Each row was made from one path, in order. Every step used is in the known rows, and no mark comes twice. Write each row's path.
In the rows, zero is written as 128.
Known rows
datel, kufiku: [125 126 112 109 149 193 135 124 122 111 108 112 132 137 136 170 123 127
 145 103 126 119 131 112 110]
vure, datel, situ, nakuru: [157 129 104 144 111 196 135 125 138 119 119 118 117 122 154 138 124 155
 138 129 125 111 131 111 113]
nakuru, situ, datel, lubipu, pivi: [118 122 144 128 140 205  96 116 128 120 141 108 143 131 111 108 128 124
 143 127 137 136 148 115 147]
situ, datel, kufiku: [120 134 112 112 143 234 113 105 127 119 120 110 125 147 130 160 109 116
 161 100 131 118 140 111 120]
pivi, kufiku, datel, situ, nakuru, lopir: [117 137 123 117 143 119 111 132 153 140 131 188 105 115 173 111 127 148
  91 140 109 152 126 164 129]
nakuru, lopir, pivi, kufiku, datel, situ: [106 145 133 124 148  71 134 134 125 158 132 170 117 115 142  68 116 134
  99 146 136 155  94 170 125]
nakuru, pivi, kufiku, datel: [119 134 127 130 123  85 155 145 122 140 128 138 133 107 153 116 134 123
 123 129 118 135 143 128 141]
pivi, kufiku, datel, lubipu: [112 138 127 135 120 121 131 130 134 138 131 141 122 117 147 143 132 143
 116 125 117 135 131 142 136]
nakuru, situ: [111 114 116 142 156 137 132 147 133 107 121 145 136 116 136 100 116 128
 131 112 136 127 121  96 120]
lopir, nakuru: [135 117 106 142 112 194 147 136 126 111 120 160 132 132 115 122 105 117
 138  97 129 107  94  78 113]
pivi, lopir, nakuru, situ: [107 127 109 141 133  88 105 141 144  93 133 171 130 127 123 113 115 146
 138 121 126 131 101  99 120]
datel, lubipu, pivi, lopir, nakuru: [141 124 135 124 110 141 107 119 134 106 135  97 138 139 103 157 144 139
 140 136 128 122 123 125 128]
situ, datel: [126 127 105 142 135 195 132 117 139 120 124 110 122 137 130 127  99 107
 157  99 141 101 128 100 111]
lubipu, pivi, kufiku, datel, situ, nakuru: [165 139 136 118 127 130 122 139 127 146 137 164 117 118 147 141 147 126
  97 142 109 138 155 159 145]
lopir, pivi, lubipu, datel, kufiku: [122 134 137 119 118  71 132 113  96 145 121  97 131 141 100 154 132 115
 140 133 136 124 145 136 127]
kufiku, datel, lubipu, pivi: [155 119 144 136 135 168 145 133 134 136 133  89 131 128 129 134 144 124
 120 128 129 121 126 141 140]
kufiku, datel: [142 121 114 150 149 137 164 147 143 132 123 126 118 123 150 120 117 119
 124 106 131 110 106 120 118]
kufiku, datel, situ, nakuru, pivi, lubipu: [129 123 140 119 109 108 132 137 168 126 135 144 116 127 150 133 129 147
 110 138 110 138 127 138 139]
lubipu, pivi, lopir, nakuru, situ, datel, kufiku: [133 139 133 108 142 158  78 118 113 116 144 139 137 142 108 141 136 129
 145 132 124 143 143 123 146]
datel, lubipu, pivi, lopir: [139 123 133 125 130 102 113 119 141 108 129  61 135 135 118 163 149 139
 141 140 135 118 141 141 120]
lopir, pivi: [143 130 114 137 121  96 157 135 116 125 118 134 138 127 112 102 103 103
 144 111 147 108  97 112 104]

Which path is each row?
[102 120 148 138 124 107 148 129 128 131 123  69 126 128 115 145 147 133
 131 147 129 125 156 119 139] | nakuru, pivi, lubipu, datel, situ
[146 113 109 107 122  97 113 117 142 116 119 158 131 132 147  83 105 114
 126 125 133 126 109 138 100] | situ, nakuru, lopir, pivi
[132 126 123 130 165 209 137 120 104 120 107  82 125 142 128 176 145 112
 145 116 125 115 153 124 125] | lubipu, datel, kufiku
[148 128 140 135 140 100 126 131 149 127 139  78 125 130 134 148 150 139
 125 139 127 125 126 157 135] | kufiku, datel, lubipu, pivi, lopir
[126 127 139 114 121  69 118 128 162 144 138 165 109 131 146  95 115 146
  97 145 124 147  98 166 126] | kufiku, datel, situ, nakuru, lopir, pivi, lubipu
[120 138 122 104 124 110 101 121 143 125 126 191 118 124 143  98 114 140
 108 145 123 150 115 157 114] | datel, situ, nakuru, lopir, pivi, kufiku
[125 148 132 129 104  75 137 128 115 149 135 158 133 119 123 111 120 126
 123 132 128 139 110 151 135] | lopir, pivi, kufiku, datel, lubipu
[106 123 136 149 137 112 140 126 135 135 121  83 108 134 115 163 139 137
 123 138 132 116 148 123 126] | pivi, lubipu, datel, situ
[131 114 135  93 103 121 105 108 129 114 119 100 134 142 140 178 149 128
 140 136 105 130 185 126 137] | situ, nakuru, pivi, lubipu, datel, kufiku
[118 135 142 143 119  65 144 125 116 144 127 106 121 135  93 128 126 122
 129 143 142 121 124 134 125] | lopir, pivi, lubipu, datel, situ
[143 125 128 133 139  91 109 143 121 112 138 141 138 126 111 118 138 129
 129 134 130 130 127 114 133] | lubipu, pivi, lopir, nakuru, situ
[135 126 150 135 131 128 106 137 139 121 151 139 135 129 119 117 147 148
 118 140 120 146 111 138 155] | kufiku, datel, lubipu, pivi, lopir, nakuru, situ
[129 115 121 133 100 186 153 138 120 108 122 147 145 128 114 110 115 114
 144 108 126 117 105  76 128] | lopir, nakuru, pivi
[149 143 140 133 145 124 145 146 114 157 135 138 118 112 136 133 148 125
  99 141 123 136 144 155 145] | lubipu, pivi, kufiku, datel, situ
[134 128 137 120 113 144 122 119 113 132 128  99 140 122 119 156 150 128
 126 136 127 127 161 136 134] | datel, lubipu, pivi, kufiku
[127 128 132 144 112  37 147 122 106 147 124  96 128 134  99 127 125 108
 136 133 144 111 134 127 121] | lopir, pivi, lubipu, datel
[110 123 132 123 136 117 126 112 113 136 116  73 120 142 123 192 146 130
 136 127 125 118 171 125 128] | pivi, lubipu, datel, kufiku
[112 132 140 125  82 170 134 131 120 128 138 169 141 121 122 119 132 137
 127 127 108 144 116 111 155] | lopir, nakuru, pivi, kufiku, datel, lubipu
[120 119 117 126 146  87 142 127 123 133 117 123 133 126 131  69 105 112
 128 124 153 126  93 135  99] | nakuru, lopir, pivi
[108 133 117 119 135  49 129 124 111 146 122 153 131 115 137  76 111 118
 119 134 144 138 113 147 108] | nakuru, lopir, pivi, kufiku
[157 135 131 134 138  97 146 144 105 159 133 130 125 111 141 132 146 111
 107 131 125 126 155 145 141] | lubipu, pivi, kufiku, datel
[100 123 129 134 110 252  97 116 134 106 141 175 141 139 100 100 103 133
 147 109 126 136 105  81 144] | lopir, nakuru, situ, datel, lubipu
